(in the rows, 128 means zero)
Known rows, with every step that occurs:
zadod, gisa, varuv: [164 142 109 130 163 116 118 125  67  89 154 109 128  97 155 115 112 106
 107  87 134 112 117 143 156 170 137 140 120 191 134 151  90  98 152 118
 155 146 129 161 135 125 131  64]
vife, ruvaniz, zadod, gisa, temur, kulene: [156 160 110 112 192 141 122 169 140 102 194 137 120 112 169 106  84 110
 126  84 148 157 120 109 162 152 148 157 113 156 158 165 121 132 139 119
  98 166 134 151 129 106 129 112]
buzu, nalame, fuzu: [163 160 142 148 174 122 112 109  97  89 169 132 140  96 130 138 127 121
 131 116 161  97  98 146 137 168 119 183 118 182 146 155 104 129  91 118
 129 143 130 154 128 114 124  52]
kulene, puga, ruvaniz, zadod, gisa: [165 108 118 118 195 143 129 189 137 127 127 118 142 102 171  91 103 127
 134 104 154 114 130 124 160 142 137 127 109 158 149 141  99 141 140 122
 146 152 141 153 131 113 178  80]
fuzu, nalame: [158 139 119 142 180 108 119  63 109 101 151 150 140 105 152 131 133 120
 122 151 133 116  83 146 140 171 126 158 115 156 133 130 104 136 104 121
 129 146 129 151 129 130 136  80]
meda, gisa, zadod: [160 132 116 135 130  88 107 140  41 104 155 134 142 118 151 130 116 104
 127 113 123 102  86 126 141 161 130 160 124 148 135 148 107 144 119 121
 159 136 122 154 135 131 142 109]
patep, vasa, kulene, temur: [156  93 128 122 203 101 101 108  99  95  81 172 127  91 163  99 130 110
 138 108 113 134 127 123 135 182 131 128 117 165 132 113 117 161 116 131
  83 159 133 154 117 115 105  73]
vife, ruvaniz, zadod, gisa: [163 138 107 120 183 133 119 131 176 107 172 142 144 119 153 106 105 112
 117 110 144 122 101 142 165 154 137 146 117 158 148 151 111 131 133 127
 108 153 125 151 131 117 142  92]
buzu, nalame, fuzu, puga, ruvaniz, zadod, gisa: [165 149 152 126 177 140 124 116 149  89 154 126 130  92 149 109  94 119
 115 128 176  96  99 136 143 138 131 152 106 172 162 177 115 140 123 126
 101 150 139 148 134 105 140  61]
varuv, gisa, temur, kulene: [146 142 113 142 171 133 104 125   4 110 178 143 119  99 167 138 122  96
 129  80 120 132 129  99 132 165 139 176 120 194 147 153 105 124 114 115
 140 160 141 157 134 124 135 114]
zadod, gisa: [160 107 117 155 172 133 117 125  87 104 169 127 146 105 151 115 116 102
 120 101 126 118 101 139 150 168 134 145 123 178 140 139  89 115 139 126
 132 142 127 155 132 127 133  78]
nebi, meda, gisa, temur: [153 104 120 117 107  92 107 154  23  90 125 149 126 108 157 129 100 147
 110  57 137 131 105 104 139 151 133 159 119 117 134 150 106 120 102 110
 161 136 127 154 139 113 130 143]
ruvaniz, puga, kulene: [150  81 119 162 166 136 104 137 156 125  92 122 144 121 175 109 132 139
 130 125 119  78 103 127 139 173 128 175 123 163 130 143  97 129  99 128
 180 149 151 157 122 115 125  74]
ruvaniz, puga, kulene, vasa: [152  96 125 136 183 143  89 108 152 132  78 124 144 111 166 118 140 141
 140 113 120  67 111 119 130 180 123 169 112 171 134 135 109 146  86 134
 148 151 153 154 123 110 112  75]
ruvaniz, zadod, gisa, temur: [156 143 109 133 170 133 116 147 111 101 172 123 136  96 163 115 100 129
 136  80 148 142 104 122 157 157 141 149 117 155 149 159 117 104 136 118
  87 156 126 150 130 126 125  99]
kulene, puga, fuzu, nalame: [155 127 133 125 210 118 133 141 120 117 135 124 132  91 150 111 128 139
 141 159 152  93 110 146 138 153 122 156 112 158 136 136  89 158 111 116
 162 147 146 153 131 122 163  79]
ruvaniz, puga, kulene, temur: [149  79 116 141 177 130  97 126 165 124  67 140 143 124 182 104 140 133
 129 105 112  97 121 110 131 179 127 170 118 175 129 132 109 140  89 126
 170 157 154 157 116 113 119  89]
patep, vasa, kulene: [157  93 131 146 191 107 107 119  85  98 104 153 129  88 155 104 124 114
 138 127 119 116 109 140 144 177 134 133 122 154 133 124 104 151 123 134
  87 151 130 152 123 119 111  60]
nebi, meda, gisa, zadod: [162 114 129 128 104  74 109 142  35 101 129 142 138 117 157 128 108 118
 111  88 142 100  97 107 140 156 131 162 122 121 134 151 104 140  96 124
 169 131 127 151 144 121 154 124]
nebi, meda, gisa, temur, kulene: [154 100 131 109 121  99 110 165   4  90 140 147 104 104 170 126  95 129
 108  40 145 144 128  88 140 150 141 162 118 122 138 151 117 130 107 110
 157 148 132 154 138 103 133 147]
varuv, gisa, meda: [153 164 114 121 136 115 107  72  33 121 135 148 143 124 153 147 126 105
 133 100 122  89  87 115 133 180 135 163 126 189 142 134 121 111  99 126
 177 148 127 154 135 135 148  89]
buzu, nalame: [159 146 126 147 178 109 112  78 112  94 144 154 148 105 153 136 113 118
 124 120 147 119  87 137 138 168 130 166 119 173 144 133 105 138  96 116
 128 137 128 156 128 118 147  57]
puga, kulene: [152 108 114 173 158 118 106 140  84 122 135 129 139 111 167 118 131 112
 126 136 130  88 104 136 142 170 127 168 124 164 128 141  95 130  96 127
 145 137 136 159 126 119 132  75]
varuv, gisa, zadod: [154 155 113 163 153 109 103 100  33 122 165 139 153 114 153 140 136  83
 132 126 118  90  99 120 132 171 130 178 124 192 143 152  93 134 102 129
 148 144 136 155 140 142 153  91]
kugi, nalame: [152 136 110 165 156 116 117  98 122 110 150 155 157 119 149 128 124 120
 126 145 136 113 108 154 160 176 122 148 116 164 130 131 112 142 114 129
 138 142 127 152 129 124 146  92]
kugi, nalame, fuzu, puga, kulene: [148 120 131 178 144 132 115 134 133 105 131 121 139 118 142 118 129 106
 118 185 135  62 107 170 150 169 115 166 117 156 131 176 111 140 109 141
 143 144 145 151 129 114 118  82]
vife, ruvaniz: [156 132 108 143 166 117 110 115 140 108 159 154 154 122 143 120 125 111
 114 144 120 112 102 147 148 167 126 162 119 159 140 131  90 142 105 125
 160 139 129 159 125 115 129  93]
gisa, zadod, ruvaniz, vife: [157 175 110 167 142 115 106  77 192 124 147 149 174 121 158 116 133 105
 133 137 146 106  68 130 144 177 132 168 120 179 143 126 109 119 115 145
 107 146 140 146 116 130 116  78]
gisa, meda, nebi: [154 164 125 112 116 103 113  87  17 112 134 122 137  99 158 128 116 121
 124  99 133 110  95 145 141 190 134 143 128 146 134 116 125 141 107 125
 181 142 130 157 130 129 132  64]
buzu, nalame, fuzu, puga, kulene, vasa, patep: [164 157 156 131 175 128  94  53 138 102  91 108 124  86 147 125 126  96
 113 156 144  66  96 143 119 156 111 174 106 170 155 166 121 148  84 142
 114 147 158 148 130  97 109  41]
patep, vasa: [156 107 130 145 170 115 110 109  70  96 123 155 140  98 143 121 144 134
 135 141 109 110 101 142 134 186 125 149 119 145 141 125 103 137 106 128
 124 142 124 155 127 129 117  56]
nalame, fuzu, puga: [160 105 141 149 149 132 108 107  90  85 149 115 134  87 124 125 142 101
 114 151 125  85 111 159 137 163 120 165 123 159 144 153 100 122 113 133
 146 149 135 155 122 129  97  82]
zadod, ruvaniz, puga, fuzu, nalame, kugi: [159 126 143 123 169 134 116  93 199 118 164 146 141  93 160 104 133 169
 138 172 146  92  86 143 134 160 123 177 102 214 143 125  92 131 115 137
 137 159 154 139 123 125 120  96]
vasa, kulene, temur: [159 100 115 133 192 102  98 104 109 104 110 152 134  93 171 104 119  89
 127  88 132 135 132 121 145 169 133 136 121 185 127 112 113 151 116 126
 100 159 134 156 116 116 117 101]
puga, fuzu, nalame: [153 142 133 142 180 107 125  92  82 114 169 138 131  89 149 119 133 139
 131 161 157  93  95 140 134 160 121 165 113 168 132 136  92 151  96 118
 130 142 133 152 133 123 137  87]
patep, vasa, kulene, puga, ruvaniz, vife: [155  86 125 139 209 125 126 175 176 131  33 143 148 111 163  75 122 151
 145 121 147 110 111 122 142 163 136 123 108 146 136 114  96 164 131 132
 133 153 157 153 116 100 150  56]
gisa, zadod: [158 149 119 166 152 101 110 120  75 112 163 127 157 107 153 128 129  99
 135 141 130 101  96 130 141 175 128 169 123 161 140 141  97 138 104 130
 148 139 131 154 129 136 136  79]

Rows:
[157 171 121 134 166 137  71  45 167 151  91 133 145 114 185 118 134  90
 130 138  94  57  96 106 120 171 120 181 107 216 150 154 113 140  98 159
 132 159 175 142 134 115 116  82] => varuv, gisa, zadod, ruvaniz, puga, kulene, vasa, patep
[160 129 138 135 164 109 130 124  87 118 191 128 137  88 146 116 140 154
 138 171 165  99  95 140 133 154 122 174 106 194 137 128  85 139  98 124
 138 145 137 146 133 129 149  92] => puga, fuzu, nalame, kugi
[152 102 130 139 167 128  91  76 100 113  95 134 137  98 157 124 133  95
 121 156 119  73 103 138 127 168 124 152 115 157 141 138 113 150  93 140
 118 141 143 155 126 118 112  79] => fuzu, puga, kulene, vasa
[149  86 121 144 162 115  99  98 116 104  84 148 135 108 173 110 132  89
 112 151 110 100 113 131 128 168 128 152 120 161 135 135 112 145  98 132
 141 147 145 158 120 121 118  92] => fuzu, puga, kulene, temur
[163 113 129 110 198 134 123 178 104 130 126 125 119  93 182  98 115 119
 137 103 162 122 161 103 156 144 138 143 108 154 147 131 119 162 116 120
 149 163 145 156 122 107 178  89] => temur, kulene, puga, ruvaniz, zadod
[162 112 149 110 208 127 142 180 100 121 173 111 117  84 158 104 129 139
 147 152 169 113 132 126 138 146 130 168 104 191 145 128  93 156 117 121
 167 162 154 147 130 120 179  86] => temur, kulene, puga, fuzu, nalame, kugi
[154  97 135 144 157 128 100 130 105  99 110 124 125 101 149 112 146  92
 117 146 120  79 124 137 127 168 117 171 120 168 136 158 111 137  93 133
 143 152 147 158 119 116  95  85] => nalame, fuzu, puga, kulene, temur
[152 105 111 148 167 113 100 126  90 120 111 147 138 114 174 113 137 106
 127 118 125 105 121 121 133 176 125 163 119 175 127 130 108 141  87 124
 139 144 138 159 121 116 126  89] => puga, kulene, temur
[156  84 131  94 149 110 118 211  35  94 105 132 105 106 169 117  89 131
 119  38 140 144 143  90 143 143 141 152 118 113 143 152 113 138 123 107
 189 152 144 154 137 102 159 138] => nebi, meda, gisa, temur, kulene, puga
[166 104 128 109 210 151 133 199 113 126 145 116 119  97 183  88  95 111
 133  85 161 128 154 104 161 141 144 130 109 165 153 141 110 152 146 122
 141 164 146 153 129 106 182  83] => temur, kulene, puga, ruvaniz, zadod, gisa
[153  98 129 154 144 118 111 100  89 108 123 144 146  98 160 111 122 108
 104 168 122  99 107 136 134 154 128 141 114 156 143 128  88 150 111 131
 169 136 140 158 127 119 130  95] => fuzu, puga, ruvaniz
[157 148 124 165 151 128 118 130 113 106 175 132 149 111 124 129 138 122
 133 139 148  91 120 161 159 178 111 167 115 170 131 154 110 134 108 129
 139 147 128 151 128 119 123  87] => kugi, nalame, fuzu
[156 124 133 115 183 128 130 133 219 122 154 138 150 119 147 102 131 180
 131 180 146  91  88 139 135 153 124 186 101 188 144 138  81 154 101 126
 185 155 156 146 129 114 144 102] => vife, ruvaniz, puga, fuzu, nalame, kugi
[162 127 139  79 129 101  95 101  12 103 105 132  98  88 168 124 103 122
 103  34 140 143 139  76 131 146 129 154 104 125 147 141 132 142 101 124
 138 155 145 146 139  92 123 142] => nebi, meda, gisa, temur, kulene, vasa, patep
[157 142 109 155 148 132 104  61 187 117 137 158 164 115 156 114 140 120
 121 114 144 115  77 140 146 175 130 156 120 184 138 113 110 109 119 138
 102 148 136 149 111 124 108  83] => zadod, ruvaniz, vife
[164 117 120  97 101  74 107 128  14  81 106 133 110 103 157 126 109 136
  89  50 148 105 126 121 152 153 133 147 118 139 124 149 108 113 112 111
 186 137 124 160 142 113 144 115] => nebi, meda, gisa, varuv
[167 173  98  97 174 115 119 132 153  94 157 124 126 112 156 107 100 116
 106  96 151 117 119 146 173 155 140 143 113 173 144 164 111 113 146 120
 127 156 127 158 133 114 141  78] => vife, ruvaniz, zadod, gisa, varuv
[156 114 144 137 163 141  91 111  93 109 116 110 127  89 134 126 147  99
 127 152 129  50 114 148 127 169 113 170 114 165 141 159 110 144  89 142
 119 146 145 154 125 114  88  71] => nalame, fuzu, puga, kulene, vasa
[162  93 152 111 225 111 137 183 128 112 112 130 122  77 152  85 124 158
 162 172 153 104 110 146 135 154 130 142 104 174 140 125  89 167 131 131
 115 159 152 142 129 119 158  61] => patep, vasa, kulene, puga, fuzu, nalame, kugi
[168 138 135 117 184 126  96  53  67 121 133 120 118  81 160 122 138  91
 117  98 130 124 141 109 136 165 123 152 108 173 148 114 123 150 104 138
 118 162 143 150 124 108 121  81] => temur, kulene, vasa, patep
[168 157 108 108 167 114 117 120  95  93 151 107 119  91 165 112 108 119
 115  76 157 117 126 137 168 159 141 137 117 179 139 158 119  97 147 119
 108 158 122 156 132 127 140  70] => ruvaniz, zadod, gisa, varuv
[158 144 124 151 158 123  95  90 191 112 135 145 162 113 169 116 124 114
 133 144 109  94  87 130 142 181 130 170 120 182 147 136 103 130 120 143
 149 153 148 148 121 130 105  82] => gisa, zadod, ruvaniz, puga
[154 121 111 166 147 124 120 116 131 137 117 141 163 121 157 106 140 147
 122 117 160 107  95 116 139 163 129 156 110 166 134 117  92 135  99 126
 160 139 142 156 119 112 142  87] => puga, ruvaniz, vife
[149 137 127 123 200 125 124 102 215 118 132 146 143 120 149 106 125 164
 123 171 137  84  88 140 136 160 122 176 108 163 140 145  86 168  99 122
 178 152 153 153 129 108 130  97] => vife, ruvaniz, puga, fuzu, nalame
[160 141 121 129  92  90 104 101 147 111 115 164 155 132 161 116 114 124
 110  80 156 104  70 108 142 159 135 163 118 141 136 139 118 123 106 139
 129 138 135 142 129 117 134 123] => nebi, meda, gisa, zadod, ruvaniz, vife
[155 102 131 132 105 101  93 146 154 118  88 152 137 134 189 108  98 130
 113 103 124  69  84 103 136 161 132 175 121 142 132 162 110 137  98 140
 173 140 153 146 136 107 126 119] => nebi, meda, gisa, zadod, ruvaniz, puga, kulene
[160 171 120 159 146 107  98  90 119 110 181 152 158 103 160 126 121  87
 131 156 120 104  88 139 144 177 128 164 122 184 144 134 102 130 115 141
 116 141 131 150 125 134 112  82] => gisa, zadod, ruvaniz
[159 112 132 136 159 123  90  50 115 120  74 113 131  90 164 113 133  88
 105 164 112  82 104 136 125 158 119 147 111 153 144 136 113 144 101 149
 130 146 155 150 126 111 114  72] => fuzu, puga, kulene, vasa, patep
[150 117 136 136 193 124 122  91 159 117 126 129 134  99 157 111 135 167
 133 149 144  84  94 132 132 164 123 171 112 167 135 139  94 152 100 121
 159 154 150 150 128 120 130  88] => ruvaniz, puga, fuzu, nalame
[153 118 120 129 199 135 119 188  77 104 139 118 125  96 166 117 109 113
 141  95 128 145 141 112 145 162 139 159 118 152 149 141 105 134 129 114
 167 160 149 158 122 116 141  94] => gisa, temur, kulene, puga
[163  96 132 110 216 116 118 186 138 120  63 144 124  85 176  79 109 140
 151 128 146 113 139 124 154 152 137 115 107 137 142 127 116 173 127 130
  99 159 144 151 122 105 157  64] => patep, vasa, kulene, puga, ruvaniz, zadod
[157 104 143 128 175 127 128 124 160 121 146 121 141  98 152 107 140 184
 142 159 155  91  93 133 131 157 124 181 104 192 140 131  87 138 103 125
 169 158 152 145 129 127 142  91] => ruvaniz, puga, fuzu, nalame, kugi
[158  83 134 131 212 117 119 187 109 117  66 145 133  92 166  83 110 129
 143 140 123 108 132 130 142 162 133 118 111 150 137 119  87 176 132 129
 145 148 149 156 124 103 148  59] => patep, vasa, kulene, puga, ruvaniz
[157 148 154 132 182 135  96  82 123  96 114 128 129  94 137 136 126 104
 128 149 150  58  94 145 120 167 116 178 110 174 150 168 118 153  78 134
 104 142 147 152 128 104 107  47] => buzu, nalame, fuzu, puga, kulene, vasa
[156 140 150 101 133  89 111  99 155 109 123 158 127 112 171 110 103 157
 118 128 148  76  77 109 130 150 126 172 109 146 137 158 106 157 101 132
 157 145 150 140 142 112 132 132] => nebi, meda, gisa, zadod, ruvaniz, puga, fuzu, nalame
